What can hang from each mark:
rolu: lupiz
lati: rimo rolu
rimo: lati lupiz
fibud: rimo
sugep: lupiz zevo
nika: lupiz zevo
zefu: fidesu rimo
zevo: nika
beruv: lupiz
lupiz: rimo rolu sugep

Every row comes from one small tree of marks. Brackets hold a mark, then the marks that hang from it, in alphabetical order. Every link used is in the known rows. Which tree was each row made from?
Known rows:
(beruv lupiz): [ 0.30  0.11 -0.25  0.12 -0.22  0.19 -0.04 -0.03 -0.14  0.02  0.11 -0.31
  0.06  0.00  0.35 -0.23  0.15  0.14 -0.01 -0.21 -0.05  0.21  0.18]
(nika (lupiz rimo rolu (sugep zevo))): [ 0.30  0.09 -0.21  0.33 -0.33  0.05 -0.08  0.01 -0.13 -0.28  0.07 -0.37
  0.46  0.08  0.15 -0.25  0.11 -0.25  0.31 -0.12  0.03 -0.06  0.26]
(zefu fidesu (rimo lati (lupiz rolu sugep))): [ 0.22  0.20 -0.23  0.18 -0.34  0.10 -0.15  0.08 -0.27 -0.37  0.15 -0.36
  0.26 -0.05 -0.12 -0.46  0.05 -0.25  0.30 -0.14  0.00  0.11  0.48]
(nika lupiz zevo): [ 0.24  0.08 -0.17  0.16 -0.11  0.20  0.04 -0.09 -0.17 -0.02  0.16 -0.37
  0.21  0.01  0.22 -0.27 -0.08  0.08  0.14 -0.21  0.01  0.10  0.16]
(lati rimo (rolu (lupiz (sugep (zevo nika))))): [ 0.15  0.16 -0.31  0.32 -0.53  0.13 -0.05 -0.34 -0.23 -0.11 -0.02 -0.38
  0.33 -0.01  0.24 -0.15 -0.16 -0.57  0.18 -0.25  0.05  0.19  0.18]
(rolu (lupiz (rimo lati) (sugep (zevo nika)))): [ 0.17  0.12 -0.23  0.24 -0.51  0.14 -0.22 -0.16 -0.28 -0.14  0.15 -0.37
  0.37  0.00  0.20 -0.36 -0.27 -0.41  0.48 -0.04  0.10  0.13  0.28]
(fibud (rimo (lupiz (sugep (zevo nika))))): [ 0.18  0.17 -0.28  0.26 -0.06  0.17 -0.10 -0.17 -0.20 -0.33  0.20 -0.39
  0.33  0.01  0.10 -0.25 -0.35 -0.25  0.05 -0.19  0.09  0.19  0.50]
(rolu (lupiz rimo (sugep zevo))): [ 0.19  0.09 -0.23  0.32 -0.44  0.12 -0.08 -0.12 -0.19 -0.17  0.13 -0.33
  0.30  0.04  0.16 -0.28 -0.08 -0.13  0.38 -0.06  0.10  0.09  0.27]
(fibud (rimo lati (lupiz rolu sugep))): [ 0.26  0.12 -0.25  0.23  0.04  0.09 -0.16  0.11 -0.10 -0.44  0.16 -0.35
  0.24 -0.07  0.02 -0.31 -0.15 -0.14  0.08 -0.14  0.10  0.29  0.58]
(rolu (lupiz rimo)): [ 0.27  0.09 -0.19  0.22 -0.29  0.19 -0.09 -0.03 -0.17 -0.07  0.12 -0.32
  0.16 -0.02  0.17 -0.27 -0.12 -0.03  0.22 -0.20  0.10  0.26  0.23]
(fibud (rimo lati (lupiz rolu (sugep zevo)))): [ 0.23  0.15 -0.29  0.24 -0.09  0.10 -0.17  0.00 -0.13 -0.45  0.19 -0.31
  0.34 -0.04 -0.01 -0.30 -0.16 -0.18  0.27 -0.12  0.06  0.19  0.54]
(lati (rimo (lupiz sugep)) rolu): [ 0.19  0.15 -0.21  0.25 -0.18  0.02  0.05 -0.13 -0.20 -0.24 -0.06 -0.30
  0.32 -0.08  0.25 -0.16 -0.08 -0.31 -0.03 -0.24  0.06  0.29  0.37]
(rolu lupiz): [ 0.25  0.10 -0.23  0.14 -0.17  0.21 -0.08 -0.07 -0.15 -0.03  0.13 -0.30
  0.03  0.01  0.17 -0.29 -0.02  0.05  0.12 -0.27  0.05  0.25  0.22]
(rimo lati): [ 0.26  0.14 -0.19  0.00 -0.12  0.20 -0.09  0.02 -0.19 -0.14  0.08 -0.28
  0.10 -0.06  0.21 -0.30 -0.04  0.04  0.20 -0.15 -0.01  0.26  0.19]
(sugep (lupiz (rimo lati) rolu) (zevo nika)): [ 0.27  0.16 -0.22  0.18 -0.36  0.27 -0.26 -0.06 -0.28 -0.19  0.12 -0.31
  0.55  0.01  0.12 -0.25 -0.21 -0.39  0.34 -0.29  0.02  0.16  0.22]
(zefu (rimo (lupiz sugep))): [ 0.22  0.15 -0.23  0.13 -0.13  0.08  0.02 -0.03 -0.23 -0.29  0.10 -0.35
  0.21 -0.01  0.06 -0.36 -0.06 -0.11  0.17 -0.22  0.06  0.18  0.47]
(sugep (lupiz (rimo lati))): [ 0.26  0.12 -0.15  0.10 -0.18  0.18 -0.15  0.06 -0.28 -0.06  0.09 -0.25
  0.38 -0.06  0.13 -0.29 -0.19  0.04  0.26 -0.25  0.06  0.31  0.26]
(zefu fidesu (rimo lati (lupiz sugep))): [ 0.16  0.20 -0.20  0.13 -0.32  0.08 -0.09  0.02 -0.35 -0.25  0.16 -0.35
  0.23 -0.07 -0.08 -0.49 -0.08 -0.10  0.34 -0.11  0.01  0.16  0.46]
(zefu fidesu (rimo (lati rolu))): [ 0.23  0.24 -0.25  0.08 -0.45  0.18 -0.04 -0.07 -0.30 -0.25  0.01 -0.35
  0.14 -0.09 -0.08 -0.29  0.01 -0.09  0.31 -0.25 -0.06  0.30  0.14]
(zevo (nika lupiz)): [ 0.28  0.12 -0.19  0.08 -0.08  0.18 -0.07 -0.06 -0.21  0.00  0.09 -0.39
  0.23  0.05  0.25 -0.29 -0.07 -0.16  0.01 -0.33 -0.01  0.16  0.16]
(fibud (rimo (lupiz rolu sugep))): [ 0.27  0.11 -0.26  0.31  0.08  0.11 -0.09  0.08 -0.05 -0.47  0.15 -0.38
  0.21 -0.02  0.05 -0.23 -0.07 -0.11 -0.09 -0.20  0.11  0.25  0.58]
(fibud (rimo lupiz)): [ 0.26  0.14 -0.22  0.16  0.12  0.18 -0.05 -0.01 -0.13 -0.23  0.17 -0.31
  0.15 -0.06  0.05 -0.25 -0.25  0.09 -0.02 -0.29  0.08  0.37  0.45]
(rimo lati lupiz): [ 0.23  0.15 -0.17  0.01 -0.01  0.14 -0.11 -0.01 -0.25 -0.12  0.15 -0.22
  0.20 -0.06  0.17 -0.38 -0.18  0.00  0.18 -0.21  0.02  0.29  0.36]

Write each row's tree:
[ 0.30  0.08 -0.17  0.24 -0.28  0.06 -0.21  0.10 -0.19 -0.25  0.06 -0.45
  0.45  0.02  0.22 -0.35 -0.05 -0.49  0.22 -0.12  0.06  0.09  0.32] : (zevo (nika (lupiz (rimo lati) rolu sugep)))
[ 0.23  0.17 -0.23  0.16 -0.36  0.14 -0.09 -0.15 -0.32 -0.16  0.02 -0.21
  0.53 -0.04  0.09 -0.17 -0.20 -0.08  0.37 -0.32  0.02  0.31  0.16] : (sugep (lupiz (rimo (lati rolu))) zevo)
[ 0.29  0.12 -0.13  0.08 -0.24  0.13 -0.16  0.01 -0.26 -0.01  0.08 -0.38
  0.38 -0.03  0.24 -0.36 -0.24 -0.27  0.27 -0.20  0.03  0.22  0.20] : (zevo (nika (lupiz (rimo lati))))
[ 0.29  0.09 -0.19  0.31 -0.23  0.13 -0.08  0.11 -0.07 -0.44  0.03 -0.39
  0.24  0.01  0.23 -0.19  0.12 -0.23  0.08 -0.06  0.08  0.11  0.31] : (lupiz rimo rolu sugep)
[ 0.16  0.17 -0.24  0.19 -0.16  0.15 -0.08 -0.20 -0.27 -0.25  0.15 -0.34
  0.35  0.06  0.24 -0.30 -0.19 -0.32  0.10 -0.19  0.04  0.07  0.39] : (rimo (lupiz (sugep (zevo nika))))
[ 0.15  0.19 -0.27  0.15 -0.26  0.08 -0.10 -0.25 -0.32 -0.31  0.06 -0.29
  0.44  0.00  0.22 -0.28 -0.26 -0.42  0.17 -0.21  0.03  0.22  0.35] : (rimo (lati rolu) (lupiz (sugep (zevo nika))))
[ 0.33  0.07 -0.24  0.35 -0.40  0.10 -0.10  0.09 -0.07 -0.26  0.07 -0.40
  0.24  0.02  0.35 -0.20  0.24 -0.16  0.04 -0.06  0.04  0.10  0.31] : (beruv (lupiz rimo rolu sugep))
[ 0.26  0.07 -0.13  0.24 -0.21  0.18  0.02 -0.05 -0.18 -0.06  0.15 -0.40
  0.33 -0.01  0.21 -0.25 -0.16 -0.01  0.23 -0.14  0.05  0.11  0.18] : (nika (lupiz rimo) zevo)
[ 0.27  0.23 -0.22  0.09 -0.32  0.19 -0.16  0.06 -0.28 -0.27  0.17 -0.32
  0.22 -0.07 -0.14 -0.44 -0.01 -0.20  0.33 -0.25 -0.04  0.19  0.39] : (zefu fidesu (rimo lati (lupiz rolu)))
[ 0.20  0.11 -0.27  0.36 -0.50  0.06 -0.02 -0.21 -0.20 -0.27  0.03 -0.32
  0.34  0.03  0.16 -0.17 -0.08 -0.22  0.30 -0.16  0.10  0.18  0.22] : (lati (rolu (lupiz rimo (sugep zevo))))
[ 0.25  0.08 -0.15  0.26 -0.22  0.07 -0.07  0.00 -0.21 -0.14  0.05 -0.46
  0.38  0.05  0.27 -0.29 -0.11 -0.31  0.08 -0.15  0.08  0.09  0.28] : (zevo (nika (lupiz rimo sugep)))
[ 0.28  0.10 -0.18  0.24 -0.27  0.11 -0.14  0.15 -0.12 -0.42  0.04 -0.36
  0.28 -0.04  0.20 -0.28  0.05 -0.25  0.25  0.00  0.07  0.15  0.33] : (lupiz (rimo lati) rolu sugep)
[ 0.24  0.15 -0.22  0.25 -0.43  0.18 -0.21 -0.04 -0.19 -0.40  0.08 -0.39
  0.43  0.01  0.22 -0.27 -0.10 -0.54  0.35 -0.02  0.04  0.06  0.27] : (lupiz (rimo lati) rolu (sugep (zevo nika)))
[ 0.23  0.22 -0.21  0.03 -0.39  0.23 -0.09  0.01 -0.29 -0.16  0.12 -0.35
  0.09 -0.09 -0.07 -0.40  0.00 -0.01  0.40 -0.16 -0.07  0.20  0.19] : (zefu fidesu (rimo lati))
[ 0.29  0.14 -0.21  0.18 -0.32  0.22 -0.21  0.00 -0.24 -0.19  0.12 -0.24
  0.50 -0.01  0.07 -0.25 -0.09 -0.15  0.42 -0.26  0.01  0.17  0.24] : (sugep (lupiz (rimo lati) rolu) zevo)
[ 0.18  0.17 -0.30  0.23 -0.13  0.03 -0.06 -0.16 -0.20 -0.42  0.09 -0.28
  0.36 -0.06  0.01 -0.23 -0.28 -0.12  0.21 -0.19  0.07  0.33  0.47] : (fibud (rimo (lati rolu) (lupiz (sugep zevo))))
[ 0.18  0.13 -0.28  0.36 -0.54  0.12 -0.08 -0.28 -0.24 -0.26  0.03 -0.39
  0.39  0.05  0.21 -0.18 -0.20 -0.47  0.21 -0.20  0.11  0.18  0.21] : (lati (rolu (lupiz rimo (sugep (zevo nika)))))
[ 0.19  0.09 -0.26  0.19 -0.31  0.04 -0.08 -0.09 -0.20 -0.20  0.02 -0.30
  0.15 -0.02  0.17 -0.28 -0.04 -0.12  0.18 -0.18  0.08  0.31  0.28] : (rimo (lati (rolu (lupiz sugep))))
[ 0.19  0.05 -0.18  0.25 -0.13  0.11  0.04 -0.07 -0.16 -0.12  0.15 -0.42
  0.25  0.04  0.25 -0.29 -0.02  0.02  0.10 -0.10  0.04  0.02  0.27] : (nika (lupiz sugep) zevo)
[ 0.18  0.16 -0.26  0.19 -0.06  0.08 -0.11 -0.07 -0.20 -0.32  0.20 -0.29
  0.32 -0.06  0.02 -0.33 -0.28 -0.03  0.31 -0.09  0.07  0.24  0.53] : (fibud (rimo lati (lupiz (sugep zevo))))
